Each row was made from one small tree. The marks that hang from a mark follow it in brackets, in alphabetical order. Every link used is in the known rows. Write each row's tree.
Known rows
sozal{zokoza{denag pamol pefi tilun{rezot} vuzi}}: 1.01, -1.93, -0.01, -1.43, -0.39, -2.50, -1.32, 3.67, -1.26, 2.02, 0.02, 2.20, -1.30, -0.49, 0.35, 4.18, 2.11, 0.97, 1.52, 2.39, -0.57
zokoza{denag tilun{rezot{pefi}} vuzi}: 0.07, -1.04, -0.34, -0.20, -1.14, -0.71, -0.78, 1.94, -1.11, -0.36, 0.79, 2.35, -0.62, 0.09, 1.03, 3.70, 1.91, 2.19, 0.59, 1.61, -0.09
denag{zokoza{pamol vuzi}}: -0.95, -1.40, 0.18, -1.75, 0.91, -0.54, -1.11, 0.15, 0.14, 1.63, 1.08, 0.53, -2.28, -0.78, 0.05, 3.20, 1.73, 0.08, -1.47, 0.91, -1.29
denag{zokoza}: -0.59, -0.94, -0.17, -0.78, 0.75, 0.02, -1.56, -0.39, -0.28, 1.16, 1.28, -0.66, -2.10, -0.77, -0.70, 2.34, 1.28, -0.51, -1.66, 0.56, -0.64
pefi{zokoza{denag tilun{rezot} vuzi}}: 0.36, -1.18, -0.76, -1.11, 0.15, -0.33, -0.97, 1.03, -1.76, 1.05, 0.94, 0.88, -1.55, -0.30, -0.27, 2.70, 1.19, 1.61, 0.09, 2.00, 0.16
tilun{rezot}: -0.14, -0.69, 0.28, -0.59, -0.11, -0.01, -1.11, -0.22, 1.19, 0.68, 2.04, -0.21, -0.89, -0.72, 0.22, 0.61, 1.35, 0.26, -1.19, -1.36, 0.78
sozal{zokoza{pamol tilun}}: 0.05, -1.88, 0.35, -1.14, -0.26, -1.62, -1.61, 2.92, -1.43, 2.12, 0.44, -1.26, -1.25, -0.91, -0.99, 3.85, 1.23, -0.40, 1.24, 0.16, -1.49
gofe{zokoza{tilun}}: -0.46, -1.20, -0.04, -0.12, 0.21, -0.12, -1.92, 1.99, -1.24, 1.75, 0.80, -0.57, -1.84, 0.72, -0.57, 2.64, 1.88, -0.27, -0.16, 0.09, -1.11
tilun{rezot{pefi{zokoza}}}: 0.95, -1.40, -0.30, -0.61, -0.99, -0.63, -1.21, 0.24, 0.08, 1.83, 2.49, -0.14, -1.65, 0.39, -0.65, 0.20, 0.91, 0.16, -1.27, 0.18, 2.06
pefi{zokoza{pamol sozal}}: -1.19, -1.38, -0.17, -2.68, 1.11, -1.71, -0.25, 0.02, -0.29, 1.96, 1.43, -2.52, -1.16, -0.11, -1.14, 2.02, 0.45, 1.18, -0.50, 0.97, 0.05
pefi{zokoza{denag pamol sozal tilun vuzi}}: -1.17, -1.32, -0.51, -2.58, 0.94, -1.87, -0.10, 1.29, -1.47, 1.05, 0.59, -0.60, -0.91, -0.14, -0.32, 4.18, 0.98, 2.53, 0.51, 2.56, -0.82
gofe{zokoza{denag pamol pefi sozal vuzi}}: -1.18, -1.35, 0.19, -2.24, 1.12, -2.37, -0.38, 1.50, 0.03, 1.81, 0.07, 1.74, -1.55, 1.21, 0.93, 3.08, 2.43, 1.60, 0.11, 2.57, -0.27
sozal{zokoza{pefi}}: 0.92, -1.67, 0.28, -0.54, -0.31, -1.30, -1.24, 2.01, -0.65, 2.18, 0.18, -0.43, -1.23, -0.23, -0.44, 1.53, 1.28, -0.64, 1.01, 1.15, -0.06
zokoza{pamol pefi sozal}: -1.77, -1.42, 0.15, -2.63, 0.75, -3.63, 0.13, 1.63, 1.41, 1.36, 1.15, -1.65, 0.29, 0.62, 0.23, 2.72, 1.50, 2.20, -0.18, 1.20, -0.28
rezot{pefi{zokoza{sozal vuzi}} tilun}: 0.23, -2.43, -0.29, -0.26, -1.40, -0.82, -0.51, 1.02, -0.83, 1.94, 2.13, -2.39, -0.97, 1.95, -0.82, 2.20, 0.55, 0.22, 0.42, 1.15, 0.50
tilun{rezot{pefi{zokoza{denag vuzi}}}}: 0.92, -1.36, -0.28, -0.73, -0.95, -0.63, -0.95, 0.13, -0.11, 1.47, 2.08, 0.97, -1.68, 0.34, -0.12, 0.59, 1.08, 0.61, -0.93, 0.80, 2.04
zokoza{denag pamol pefi sozal vuzi}: -1.93, -1.22, 0.22, -2.98, 0.80, -3.62, 0.89, 1.26, 0.90, 0.33, 0.01, 1.58, 0.21, 0.53, 1.65, 3.82, 2.05, 3.59, 0.74, 3.02, -0.25
pefi{zokoza{denag pamol sozal tilun{rezot} vuzi}}: -0.65, -1.20, -0.54, -2.60, 0.98, -1.82, -0.30, 1.29, -0.99, 1.12, 1.02, -0.12, -1.02, -0.37, -0.08, 3.85, 1.10, 2.55, 0.08, 2.34, -0.34
gofe{zokoza{pamol tilun{rezot}}}: -0.37, -1.52, 0.00, -1.15, 0.33, -1.14, -2.16, 2.35, -0.62, 2.52, 1.51, 0.12, -2.20, 0.44, -0.60, 3.16, 2.20, -0.04, -0.67, -0.30, -0.76
sozal{zokoza{pamol pefi tilun vuzi}}: 0.69, -2.29, 0.25, -1.13, -0.35, -2.01, -1.19, 4.09, -1.00, 2.46, -0.09, 0.36, -1.06, -0.17, 0.19, 3.76, 1.88, 0.36, 1.56, 1.84, -1.61

Which tree is each row?
-1.02, -1.16, -0.39, -2.48, 0.53, -3.76, 0.04, 3.41, 0.41, 0.13, 0.58, 1.76, 0.49, 0.30, 1.72, 5.29, 2.45, 4.18, 0.67, 3.24, -0.80	zokoza{denag pamol pefi sozal tilun{rezot} vuzi}
-0.66, -1.28, -0.23, -1.72, 0.93, -1.31, -1.01, 1.80, 0.22, 1.10, 1.48, -0.50, -1.45, -0.51, 0.44, 4.45, 1.63, 1.17, -1.45, 1.98, -1.61	denag{zokoza{pamol sozal tilun{rezot{pefi}} vuzi}}
-1.43, -1.14, -0.07, -1.86, 1.43, -1.07, -0.83, 1.51, -0.02, 0.78, 0.87, -1.09, -1.21, -0.77, 0.37, 4.87, 1.60, 1.23, -1.05, 1.80, -2.54	denag{zokoza{pamol sozal tilun vuzi}}
0.57, -2.51, -0.51, -0.10, -1.94, -0.91, -0.96, 0.85, -1.75, 2.07, 2.01, -0.62, -1.57, 1.92, -1.19, 2.51, 0.81, 0.20, 0.69, 1.29, 1.12	rezot{pefi{zokoza{denag vuzi}} tilun}
-1.71, -1.33, -0.34, -2.46, 0.50, -3.87, 0.29, 3.46, -0.24, 0.02, -0.06, 1.05, 0.66, 0.61, 1.39, 5.78, 2.27, 4.19, 1.31, 3.50, -1.47	zokoza{denag pamol pefi sozal tilun vuzi}
-0.16, -1.18, -0.97, -1.13, 0.02, -0.97, -1.24, 0.88, -2.55, 1.19, 0.98, -0.51, -1.49, -0.11, -1.54, 2.99, 0.80, 1.30, 0.36, 1.67, 0.23	pefi{zokoza{denag tilun}}
0.27, -2.36, -0.48, -1.01, -1.43, -1.54, -0.80, 1.96, -1.59, 2.39, 1.60, -0.53, -1.64, 1.35, -1.03, 2.26, 0.86, 0.83, 0.04, 1.68, 0.51	rezot{pefi{zokoza{pamol tilun vuzi}}}
-0.86, -1.66, 0.06, -1.57, 0.95, -1.97, -0.83, 3.42, -0.09, 2.13, 0.36, 0.07, -1.12, 1.38, 0.82, 3.69, 2.44, 1.41, 0.13, 2.15, -1.70	gofe{zokoza{pamol pefi sozal tilun vuzi}}
-0.62, -1.16, 0.34, -0.98, 1.09, -0.72, -0.40, 1.49, 0.61, 1.66, 0.15, 0.16, -1.19, 1.35, 1.26, 1.48, 2.14, 0.74, -0.21, 2.01, -0.70	gofe{zokoza{pefi sozal vuzi}}
-0.37, -1.82, -0.27, -1.21, -1.08, -2.27, -1.63, 2.88, -0.40, 1.64, 2.30, -0.54, -0.88, 0.15, -0.78, 3.80, 1.59, 1.17, -0.39, -0.48, -0.31	zokoza{pamol tilun{rezot{pefi}}}
1.00, -1.48, 0.49, -0.16, -0.24, 0.10, -1.28, 2.66, -0.75, 1.31, 0.16, -0.10, -1.09, -1.05, 0.56, 2.70, 1.45, -0.32, 1.07, 0.70, -1.41	sozal{zokoza{tilun{rezot} vuzi}}
-0.39, -1.98, 0.29, -1.49, 0.42, -1.42, -1.14, 2.01, 0.05, 2.97, 0.58, 1.68, -2.18, 1.34, 0.50, 2.05, 2.58, 0.25, -0.33, 1.24, -0.44	gofe{zokoza{pamol pefi vuzi}}
-0.20, -1.61, -0.08, -1.23, -0.17, -1.41, -1.60, 2.35, -1.27, 2.01, 0.88, 2.50, -2.37, 0.86, 0.20, 3.85, 2.50, 0.88, -0.04, 1.39, -0.31	gofe{zokoza{denag pamol tilun{rezot{pefi}} vuzi}}
-1.75, -0.62, 0.38, -0.68, 0.70, -0.18, 0.39, 1.99, 0.46, -0.95, 0.15, -2.14, 0.92, -0.18, 1.68, 3.67, 1.33, 2.32, 0.69, 1.07, -2.70	zokoza{sozal tilun vuzi}
-0.16, -2.54, -0.37, -1.13, -1.35, -1.97, -0.49, 1.05, -1.21, 2.08, 2.07, -1.32, -1.19, 1.85, -1.06, 3.31, 0.74, 0.83, 0.67, 1.55, 0.77	rezot{pefi{zokoza{denag pamol sozal vuzi}} tilun}
-0.01, -1.59, -0.79, -0.83, -1.10, -1.85, -0.58, 1.21, -1.93, 1.23, 1.38, -1.32, -1.10, 1.25, -1.30, 2.43, 0.44, 1.37, 0.22, 2.36, 1.10	rezot{pefi{zokoza{denag sozal tilun}}}
0.39, -1.38, -0.17, -1.46, -0.56, -1.36, -0.63, 0.28, 0.27, 1.52, 2.14, 0.47, -1.44, 0.32, -0.07, 1.12, 1.04, 1.08, -0.98, 0.98, 1.77	tilun{rezot{pefi{zokoza{denag pamol sozal vuzi}}}}
-1.04, -1.48, 0.19, -1.98, 1.07, -2.37, -0.92, 1.77, 0.44, 2.52, 0.88, -0.54, -1.49, 1.28, -0.06, 2.30, 2.03, 0.66, -0.52, 1.29, -0.30	gofe{zokoza{pamol pefi sozal}}
-0.23, -1.28, -0.65, -0.36, -0.67, -1.75, -0.61, 3.04, -1.30, -0.04, -0.19, 2.51, -0.08, 0.73, 1.13, 4.15, 2.39, 2.84, 1.39, 2.99, -0.77	zokoza{denag pefi tilun vuzi}
0.20, -1.25, 0.67, -0.80, -0.07, -0.37, -0.61, 0.74, -1.11, 0.93, -0.56, 1.10, -1.42, -1.02, 0.42, 2.46, 1.29, -0.13, 1.54, 1.31, -0.47	sozal{zokoza{denag vuzi}}
-2.77, -0.75, 0.72, -3.01, 1.06, -2.28, 1.00, -0.20, 0.78, -0.42, 0.10, 0.54, 0.00, -0.49, 1.46, 3.99, 1.52, 3.00, 0.57, 1.39, -0.88	zokoza{denag pamol sozal vuzi}
0.54, -2.03, -0.73, -0.31, -1.55, -1.20, -1.13, 1.56, -1.92, 2.05, 1.73, -1.34, -1.52, 1.34, -1.58, 1.66, 0.54, 0.40, -0.07, 1.45, 0.98	rezot{pefi{zokoza{tilun}}}
